Each row was made from one small tree. The marks that hang from a mark follow it in brackets, in alphabetical order. Every link used is in the known rows. Write each row's tree.
Known rows
pani[peti]: [-19.4   4.5   7.9 -22.5   1.1 -18.6   1.2 -10.1   0.6 -14.9  29.3  12.3
  -9.8  14.1   8.7   3.2  12.4   8.0   5.4   2.9   5.6]
rofenem[peti[modep rumo[pagudi[kefati]]]]: [-15.2  14.8  -5.5  -4.1   8.0 -19.3   8.2  -1.7  11.9 -47.9  20.6  -7.1
  -5.0  12.5   4.5  -2.3   1.5  -5.4  16.5  11.5   4.1]
pani[peti[modep rumo[pagudi]]]: [-18.8   2.1   0.6 -20.1  -7.4 -19.0   6.7  -1.4  18.0 -40.1  23.4  14.8
 -10.9  16.2   5.5   4.5   6.3  -2.7  12.9   1.2   4.3]
pagudi[kefati rofenem[peti] rumo]: [-38.0  21.7   6.2  -6.8  22.0 -20.9  -7.0 -18.0 -18.5 -33.5  18.8 -27.0
   0.2  14.1  -0.7  -2.3   6.3   1.6  16.9  17.9   3.0]
modep[peti[rofenem rumo] televi]: [-24.9   9.7  14.4 -39.8 -11.2 -26.2  13.9  -3.1  30.6 -14.6   8.8  36.2
  -9.5   7.4  18.6  15.0   1.4  11.0  18.9  11.0  -6.0]
dekez[televi]: [-23.1  12.6   5.0 -28.6   8.8 -11.4   6.7  -8.5  -2.6   2.6  -2.2  22.6
  -9.4  10.3  12.2  -1.0  10.5  15.3   8.8   8.4  -2.3]
modep[peti[rumo[pagudi[rofenem]]] televi]: [-37.4   7.5   9.0 -55.6  -2.6 -20.9  12.1 -11.2  11.5 -25.0   9.4  22.9
  -1.5  10.9  15.1   6.0   9.6   8.9  12.1  24.6  -1.2]
rumo[pagudi[kefati]]: [-12.9  13.4  -6.1 -22.3  15.5  -9.5   6.4  -9.2 -11.0 -39.9  11.2   9.9
  -2.9  11.8   7.6  -5.9  10.0   7.1  -2.6  17.0   7.2]
dekez[televi[modep]]: [-20.5  14.1   7.2 -38.8   3.7  -8.7  18.8  -9.0  -1.8   3.7 -15.9  29.9
  -7.6   7.1  10.9  -7.2   4.7  18.0   7.7   6.1  -6.2]
modep[televi]: [-14.0  14.3   6.6 -30.5   4.4 -19.6   9.8  -6.0   5.9  -5.0   9.4  19.2
  -8.2   9.5   6.8   7.0   9.5   5.8   3.8  13.2   3.4]
gizabu[peti[modep rumo[pagudi]]]: [  9.3  12.7  -7.5   4.7  -7.7 -22.3  13.2  -1.7  23.4 -33.5  17.7  16.0
  -6.8  12.7   3.2   4.7   7.8   2.2  15.5  14.2  -3.0]
pagudi[kefati rumo]: [-17.8  23.8  -3.5 -14.1  19.1 -16.8  -1.8 -13.7 -15.0 -32.0   7.7  -3.4
  -2.8  13.4  -2.1  -0.3   9.8   7.1   0.3  14.7   1.3]
televi[modep]: [ -6.2  12.7   4.6 -25.1  -1.8 -13.4  16.1  -7.0  -2.5  -7.4   8.9  22.3
  -6.2   8.8   7.5  -5.1   7.6  14.7   3.2   7.7  -2.2]
rofenem[peti[modep]]: [ -4.0  11.0   2.3   3.7   2.2 -23.3   6.1  -1.7   8.8  -7.3  25.2  -9.2
  -7.5   8.5   6.7   4.3   5.1  -3.1  18.6   5.9   3.5]
televi[modep[peti[rumo]]]: [-17.1  11.8   6.4 -39.8  -9.4 -19.5  18.6  -8.2  11.5  -7.1  15.6  32.3
  -4.8   7.7  10.8  -1.6   9.5  19.7   7.1   9.7 -11.1]
peti[rofenem rumo[pagudi]]: [-21.6   3.8  -1.4 -10.9  -8.8 -12.7   8.0   0.6  11.8 -49.2   9.4  34.3
  -9.7  14.2  15.0  -0.1   5.5  12.7  17.7   6.2   1.2]
televi[modep[peti[rofenem rumo[pagudi]]]]: [-18.9   3.3   4.6 -37.4 -16.9 -15.5  22.5  -3.2  19.4 -35.8  -2.0  44.0
  -5.3   6.5  19.9  -2.9   0.1  18.2  19.3  10.5  -7.1]
televi[modep[peti[rofenem]]]: [ -8.0   7.0  11.8 -34.5 -10.4 -17.8  20.7  -6.2  11.4  -7.1   2.4  33.0
  -5.7   3.4  20.0   2.8  -0.4  17.7  15.2   7.7  -6.3]
rofenem[peti]: [-16.2   9.8   2.8  -4.6   4.3 -19.7   2.4  -6.7  -2.4  -9.7  29.1   0.1
  -7.5   9.4   8.6  -1.6  10.4   8.1  15.1   9.7   3.9]
rofenem[peti[modep[televi] rumo[pagudi]]]: [-17.2  10.7   1.5 -15.9  -1.1 -23.9  13.4   1.7  26.7 -32.1  10.3   7.2
  -8.5   9.9   4.7   5.6   0.3  -7.2  22.7  12.5   5.0]
peti[rumo]: [-21.5  11.2   0.5 -14.8  -3.4 -18.0   3.6  -3.2   4.6 -19.8  26.4  21.3
  -9.3  15.0   5.6   1.0  13.9  13.3   6.1   7.1  -4.1]
peti[modep[televi] rofenem]: [ -4.2  12.1  10.7 -17.3  -5.0 -23.1  15.1   3.0  26.2 -10.1  -2.9  17.9
 -10.2   7.6  12.6  15.6  -4.9  -4.7  16.9   5.0   2.6]

Write each row's tree
[-22.3  13.3   7.6 -46.7  -4.9 -25.5  12.6  -6.8  19.9  -5.0  16.7  28.6
  -7.2   8.1  11.2  10.9  11.0  10.7   7.4  16.0  -7.1]
modep[peti[rumo] televi]
[-14.3   7.7  14.9 -40.5  -5.2 -24.6  14.6  -5.1  20.1  -5.3   2.7  28.2
  -7.8   3.6  20.3  14.2   1.7   8.8  16.2  14.5  -0.4]
modep[peti[rofenem] televi]
[-14.0  13.2  10.0 -16.8 -11.0 -24.5  15.3   6.0  35.4 -21.7   2.4  22.8
 -12.7  10.6   8.8  16.3  -4.5  -2.9  20.0   2.6  -2.4]
peti[modep[televi] rofenem rumo]
[-16.7  16.0   7.4 -13.0  -3.2 -29.0  11.1   1.6  28.5 -12.6  18.7   1.7
 -10.6   9.8   2.3   9.9   1.3  -6.0  21.0   7.9  -0.6]
rofenem[peti[modep[televi] rumo]]
[-12.1  16.9   4.8 -24.5  -4.2 -24.5  13.2   1.8  26.2 -11.8  10.5  15.1
 -10.9  11.6   3.4  11.9   4.6  -2.1   8.2   8.0  -2.7]
peti[modep[televi] rumo]
[ -6.8  15.3   8.6 -13.5   2.6 -26.9  11.2  -1.3  20.4  -2.2  13.4  -4.9
  -8.0   6.4   4.6  10.1   0.8  -8.2  18.2  10.2   4.6]
rofenem[peti[modep[televi]]]
[-33.5  11.0   3.7 -14.9  17.7 -14.1   1.4 -13.6 -15.1 -41.1  19.8 -14.0
   0.4  12.7  10.1  -7.0   7.2   2.4  14.4  19.1   8.9]
rumo[pagudi[kefati rofenem[peti]]]
[-19.6   7.6  12.4 -33.3 -15.6 -19.8  20.4  -3.5  21.7 -16.6   7.1  40.6
  -7.8   6.5  17.3   2.1   0.1  19.8  18.0   5.4 -11.4]
televi[modep[peti[rofenem rumo]]]
[-20.9   3.1  13.0  -7.1 -14.9 -24.4   5.9   2.9  30.3 -30.1  21.3  17.4
 -14.8  15.2  10.5  12.0  -1.1  -1.0  23.2  -7.8  -0.5]
pani[peti[modep rofenem rumo]]
[-34.3  22.7   3.8 -17.8  19.9 -17.5  -4.6 -17.8 -21.1 -32.5  10.8 -13.0
   0.5  16.1  -1.5  -0.3   9.6   5.3   4.4  17.2   1.7]
pagudi[kefati rofenem rumo]
[-31.7   5.7   6.8 -48.4  -7.1 -15.2  17.3 -11.4   2.1 -25.9   9.3  26.4
   0.7  10.4  15.1  -6.2   8.5  16.4  11.0  18.5  -6.6]
televi[modep[peti[rumo[pagudi[rofenem]]]]]
[-46.5  -0.6   8.5 -30.7  -4.5 -16.3  -0.1 -11.6   0.7 -45.0  27.4  14.7
  -6.8  20.5   9.9  -0.8  12.2   6.9  13.3   8.7   4.9]
pani[peti[rumo[pagudi[rofenem]]]]
[-32.5   1.6  13.6 -14.4 -12.6 -20.8   2.2  -2.4  19.7 -34.3  23.9  27.9
 -15.5  16.3  12.0   7.7   4.0   9.9  20.1  -4.0   1.8]
pani[peti[rofenem rumo]]
[-23.4   7.2  19.2 -24.2 -14.7 -27.9  11.6   3.2  41.2 -26.7   8.9  21.3
 -15.7  13.1   8.4  18.8  -5.0  -6.0  22.5  -3.4   2.1]
pani[peti[modep[televi] rofenem rumo]]
[-20.5  12.6   4.0  -8.1  15.8 -18.2   5.5  -8.4  -4.2 -37.5  18.0 -24.2
   1.0  11.9   7.6  -2.2   1.6  -9.0  16.8  16.4   7.9]
rumo[pagudi[kefati rofenem[peti[modep]]]]
[-35.4   5.8   1.2 -24.3  -0.5 -12.8   3.1  -7.9  -3.7 -38.9  19.4  16.2
  -3.9  17.8  10.3  -3.4  12.3  11.4  10.7  15.2   1.2]
peti[rumo[pagudi[rofenem]]]
[-36.4  10.4   2.1 -42.5   7.7 -17.1   6.5 -13.8  -2.6 -40.0  20.3   9.5
   1.3  13.3  13.2  -0.8  10.6  10.6   6.0  22.9  -2.4]
modep[peti[rumo[pagudi[kefati rofenem]]]]
[-13.8   8.5   5.1 -22.6 -10.5 -20.2  17.8   6.6  33.9 -41.1  -5.2  28.9
 -10.4  10.5  11.7  11.1  -5.1  -4.4  21.1   7.3   2.9]
peti[modep[televi] rofenem rumo[pagudi]]
[-20.0   5.8   3.4  -4.4   4.0 -18.7   4.8  -5.8   0.1 -25.7  19.8 -13.8
  -1.9  11.6   9.2  -0.7   4.4  -5.6  23.8  13.2   7.7]
rumo[pagudi[rofenem[peti[modep]]]]
[-21.7  16.5   5.4   4.3   7.5 -24.5  -3.0 -10.0  -3.7 -19.6  17.3 -27.0
  -2.1  12.7   0.3   3.9   3.8  -5.9  26.7  11.3   1.9]
pagudi[rofenem[peti[modep]] rumo]
[-11.6   9.2   4.1  -1.7 -12.8 -21.0   9.2   5.7  24.9 -24.3  14.0  18.5
 -12.1  12.9  10.1  10.2   0.0   2.9  20.1  -1.4  -4.2]
peti[modep rofenem rumo]
[-16.8   7.2   0.0 -44.8  -8.6 -15.0  21.3  -7.8   9.5 -26.3   7.5  36.9
  -2.4   7.2  13.3  -5.8   8.9  18.2   8.5  14.5  -6.0]
televi[modep[peti[rumo[pagudi]]]]
[-12.9   6.1  20.1 -24.9  -9.0 -26.2  12.0   0.4  31.1 -16.6   5.7  14.6
 -13.6   9.6  11.7  19.0  -5.7  -8.4  19.8  -1.3   7.1]
pani[peti[modep[televi] rofenem]]
[-19.2  12.1  12.3 -54.2   2.2 -13.3  21.5 -12.9   3.8  14.5 -11.8  32.6
  -5.0   3.0  16.5  -4.0   5.5  20.7  10.4  11.8 -10.1]
dekez[televi[modep[peti]]]
[-21.3   9.3   8.6 -21.6   5.0 -23.0  11.4  -5.2  10.9 -22.0   7.9 -10.4
  -2.3   9.3   9.6   5.4  -0.9 -10.8  23.8  18.3   9.6]
rumo[pagudi[rofenem[peti[modep[televi]]]]]
[-23.1   8.3   1.5 -50.8  -3.0 -20.7  15.1  -6.6  17.5 -24.2   7.5  35.0
  -5.3   8.2  13.6   5.9   9.8   9.9   8.2  20.5  -1.7]
modep[peti[rumo[pagudi]] televi]
[-36.2   3.2   2.6 -39.5  -2.9 -17.4   6.2 -10.6   1.3 -30.0  23.0  19.7
  -0.6  13.0  15.5   0.2  14.0  13.4  13.1  19.7  -2.5]
modep[peti[rumo[pagudi[rofenem]]]]
